Each row comes from the steps of one path. Every step used is in the known rows, and no mark comes twice. Write the path behind each row, first mark first.
Known rows:
madog, zegumi, pevab, sopi: [-24.6  29.1  14.6  -1.8   6.5 -15.4   2.2  21.1  40.2 -11.3   8.4  -2.1
  12.5  10.7   9.9 -15.5 -54.7  -9.2   3.3  -1.0 -37.5 -20.9  25.9]
zegumi, madog: [ 21.8   4.7   6.0 -12.9   7.7  11.4   1.8   5.2  -8.4 -14.3   8.2  -5.9
  -4.1   1.7 -14.1  -5.0  -3.0   0.4  -1.8 -75.9 -34.2  12.8  -4.0]
zegumi, fopofu, sopi, pevab, gamo: [-28.8 -21.6   6.7 -12.9 -23.0   6.4   3.4  20.0   0.5   8.9   2.2  -0.4
  -6.9  25.0  33.0  -3.7  -3.7  -6.9  11.0  25.9  17.5  14.9  -4.1]
pevab, gamo, fopofu, sopi, madog, zegumi: [-11.7  28.6  -4.9   5.6 -13.6  -8.0  -2.5 -16.2  -8.4   0.2   0.2   0.2
  12.2 -38.5   3.8   6.0   3.3  -7.3   2.3  30.0   8.6 -11.2  -9.8]
gamo, fopofu, sopi, madog, zegumi, pevab: [-24.8  47.7  -6.6  -5.1  11.7  -9.8  -6.1 -41.7  31.4  10.9  10.8  -2.9
  11.6 -28.0   3.7 -20.9 -28.9  -5.8 -11.1  22.5  21.2 -13.0  13.3]
sopi, madog, gamo, fopofu: [ 27.3  -1.7   0.9  17.8 -17.8  14.1  -4.0 -23.0 -19.0  -2.1  -8.9   3.3
  -3.8 -29.2  -0.2  -3.7  19.1  -4.5   3.3  37.4  25.7  13.7   3.1]
pevab, gamo, fopofu: [ 46.3  -3.9  -0.3  -1.3 -16.4  13.5   8.5  15.2  -0.9  -0.9 -20.9   6.7
  -7.4  -0.4  23.4  22.1 -10.0  -3.9   4.7  13.4  18.4  20.7   0.6]
gamo, fopofu, sopi, pevab, zegumi: [-23.7   8.3  -6.3  -3.4 -12.8 -21.4  10.2 -19.1  -1.3   9.8   2.8   8.2
 -13.4  14.6  21.3 -17.8  11.5  19.1  14.7  25.8  22.0  -5.3 -10.1]
madog, sopi, pevab, gamo, fopofu: [ 48.3 -15.3  13.8  -3.1 -51.5   2.3  -1.2   5.4  -8.3   6.5 -15.6   8.0
  -3.5  22.3 -37.5  24.0  -6.0  -9.6  11.7  24.8  22.3  10.8  -5.4]
madog, sopi, fopofu: [ 28.8 -12.9 -18.4   5.3  -1.1   8.8  -6.1  12.2 -11.2  -0.4   2.9   0.1
   4.7  -1.3 -33.2   1.0   3.3  -4.3 -24.0  17.7   6.2   4.7  -7.6]
gamo, fopofu, sopi, pevab, zegumi, madog: [-31.4   8.6  -5.5 -17.0  -9.4 -17.4   5.1 -19.8  -8.2   6.5   7.7   2.2
 -13.1   6.9 -15.7 -22.4  -1.8  20.9  22.6 -60.7  26.3  -6.7 -16.5]
zegumi, madog, gamo: [ 12.6  -9.4   8.9   4.1  -2.2   9.8  -8.1   9.1 -13.2 -11.3  -1.4  -8.0
   3.4   5.7 -11.9 -17.5  11.3  -3.3  -6.5 -83.3 -31.1   9.7   2.7]
fopofu, gamo: [ 30.5  -4.1   5.6  -0.8  33.1   8.6   4.3  -5.6   5.4  -1.4 -14.5   1.2
  -1.3  10.1  25.9  47.6  25.9  -3.8 -19.4   8.2 -45.0   8.1  -2.1]
zegumi, madog, gamo, fopofu: [ 22.0  -0.1   1.6  -0.2  -6.8  10.5  -6.2  -8.2 -15.5  -9.2 -11.9  -4.2
   1.0  -1.0 -13.8 -16.6  16.4  -2.5  -8.9 -79.8  28.8  14.1  -1.5]
pevab, gamo: [ 38.3 -12.9   7.0   1.0 -11.9  13.1   7.2  30.2   1.2  -7.7 -11.2   2.7
  -4.6   7.6  24.7  22.3 -15.3  -4.0   5.9  13.6 -41.9  16.4   4.3]
gamo, fopofu, sopi, madog: [-17.8   2.6  -8.7   0.0   8.0  11.8   1.8 -35.7  -7.4  -4.1  11.8   2.7
  -8.2 -34.4   1.1 -15.9  14.5  -7.1  -3.5  40.5  17.8  17.2 -19.8]
sopi, fopofu, gamo: [ 18.0  -7.0 -21.7   2.5  33.6  13.8   1.9   2.9  -3.4   5.4 -14.8   4.8
  -6.1  -2.2  19.2  49.3  22.5  -0.8 -27.1  18.0   3.4   6.9  -0.6]
madog, sopi, pevab: [ 31.0 -10.2  18.5  -4.2 -32.2  -3.7  -5.7  -7.8  -7.3   1.9   4.0   2.4
   0.6  34.3 -38.1   0.0   8.3  -7.3  -3.9  21.1 -34.3   3.9  -3.0]
madog, gamo, fopofu: [ 31.7  -0.5   1.2  12.3 -11.6   6.5  -2.0  -7.2  -9.2  -3.1 -18.0   2.6
   0.9   7.1  23.8 -11.9  26.9  -4.2 -17.6  11.4  24.5  16.4   6.2]
madog, gamo, fopofu, sopi, pevab, zegumi: [-28.8  -6.1  -2.4  12.4 -24.9 -21.8   0.3 -12.7  -7.7  13.8  -8.1   7.5
  -3.5  17.4  24.6 -30.4  25.9  15.3  13.9  22.2  24.5  -7.6  -4.6]

Write each row's path:
[-25.1 -14.0  13.3   1.6   6.4  13.3   8.3  12.7  33.9 -11.6  19.0   1.4
 -12.6 -30.5 -19.3  -7.5 -67.7 -11.2  36.6  34.5 -28.7   6.0  17.2] : zegumi, pevab, sopi, madog
[ 27.4 -12.6   6.5  -7.7   0.9 -19.4   0.6   1.0  -3.1  19.7  -9.6   1.1
  -0.1  25.1 -24.5  50.6  13.7  22.4  16.2  24.2  15.4 -25.7   2.7] : madog, sopi, pevab, zegumi, fopofu, gamo
[-31.9 -20.6   3.9  19.5  -0.4  10.0  -8.9 -14.9 -10.8  -3.8  13.9  -3.4
   5.0 -24.6   6.9 -26.7  28.0  -9.5  -5.8  32.0 -38.0  10.5 -10.8] : fopofu, sopi, madog, gamo
[-33.8 -14.0 -13.8   2.3  16.2  13.7   8.4  35.6  35.4  -6.0  11.1   5.2
 -13.2  -7.8   3.8 -13.3 -65.0 -11.1  10.8  17.7  18.0   7.5  18.3] : zegumi, pevab, sopi, fopofu
[-37.2  -6.1   4.3 -17.3  -8.6   3.6  -1.8  -9.9  -1.8   5.3  13.8   0.0
  -7.6  29.0  29.8 -26.3  15.1  -4.2  -7.1  27.6  22.1  12.8  -5.1] : zegumi, fopofu, sopi, pevab
[-26.5  36.1   1.0   4.3   2.2 -13.3  -6.7 -26.9  -7.8  -3.8  17.7  -5.5
  16.7 -26.9   4.3 -17.8  17.4  -4.9 -11.4  26.8 -48.4 -17.9 -10.2] : fopofu, sopi, madog, zegumi
[-35.2  18.8 -11.6   5.6  39.1  -8.8   0.1  21.3  38.2   7.0  -7.1   2.4
  10.6  -5.2   4.7  35.5 -36.9 -10.0 -13.0   1.9   4.5 -28.0  24.0] : madog, zegumi, pevab, sopi, fopofu, gamo
[-46.9 -13.5   4.9   2.1 -16.0 -18.1  -7.2   2.4 -10.5   6.4   9.1  -3.8
  -1.5  16.9  -8.9 -34.6   9.4  18.1  25.0 -69.0 -30.4 -13.6 -10.0] : fopofu, sopi, pevab, zegumi, madog, gamo
[ 20.3 -13.5 -25.5   2.7  32.2  -9.1  -1.8  17.4 -12.3   6.5  -8.4  -4.6
   3.1 -20.5 -67.3  50.4   1.0  24.5   6.1 -74.3   1.0 -26.5 -11.9] : pevab, zegumi, madog, sopi, fopofu, gamo
[ 23.3  46.1   1.7 -10.0  -0.6 -11.6  -4.2  -0.3  -5.8   0.6   1.3  -6.6
  16.8  16.6  32.9  -6.6   7.5   3.6 -20.1   6.7  10.7 -16.4  14.5] : madog, zegumi, fopofu
[ 32.5  -3.5   1.9  -4.0   4.1 -14.1  -1.6  16.3 -10.7  -9.1  10.2  -8.3
   5.2  -5.2 -63.4   0.8 -14.7  23.4  20.6 -78.2 -39.7 -18.7  -9.7] : pevab, zegumi, madog, sopi
[-26.6  -6.4  -3.8 -12.8  20.5   9.2   0.8   0.2   1.4  -6.5  11.1  -5.9
   0.2  10.2  39.0 -24.5  14.7  -3.8 -21.3  14.2  14.5  14.1  -5.3] : zegumi, fopofu, sopi
[ 21.7  -4.6 -25.2   0.3   4.9  -8.0  -1.9  26.5 -18.2  -1.0   9.2  -5.2
   1.3 -19.6 -67.2   1.5 -20.6  24.6  14.6 -68.6   8.3 -20.5  -9.9] : pevab, zegumi, madog, sopi, fopofu
[-31.0 -10.1   4.3   7.0 -26.1  -1.0  -6.7 -25.2  -8.0   9.5  -6.7   5.3
  -3.0  27.8  23.4 -32.1  39.2 -11.4 -14.8  21.0  27.0  15.7  -8.9] : madog, gamo, fopofu, sopi, pevab
[-19.6 -21.3   8.9  22.5 -19.2  12.8   3.6   0.6 -17.3 -17.1   0.3   5.7
  -4.7 -36.4 -19.8 -13.5   2.7 -11.6  27.7  39.7  24.7   8.1  -4.1] : pevab, sopi, madog, gamo, fopofu
[ 22.0  37.7   1.0 -10.1  29.5 -11.3  -3.9  -7.4   0.3   6.1 -17.3  -5.9
  19.1  13.1  35.0  42.3  29.7   1.9 -28.8   4.0   5.7 -21.8  12.6] : madog, zegumi, fopofu, gamo
[ 25.1  -7.1   1.1 -11.0  34.6  12.4   4.0  -1.3   2.3   3.3 -14.4  -1.6
  -1.7   9.3  33.8  45.5  23.4   0.3 -18.5  11.0  14.2   8.2   7.0] : zegumi, fopofu, gamo
[-21.6 -13.7  14.4  -3.4  14.6   7.7   9.5  26.8  43.6 -11.9   9.6   1.1
  -6.9   6.9   7.7 -12.3 -60.4 -11.5  14.6   6.0 -29.2   8.7  19.4] : zegumi, pevab, sopi
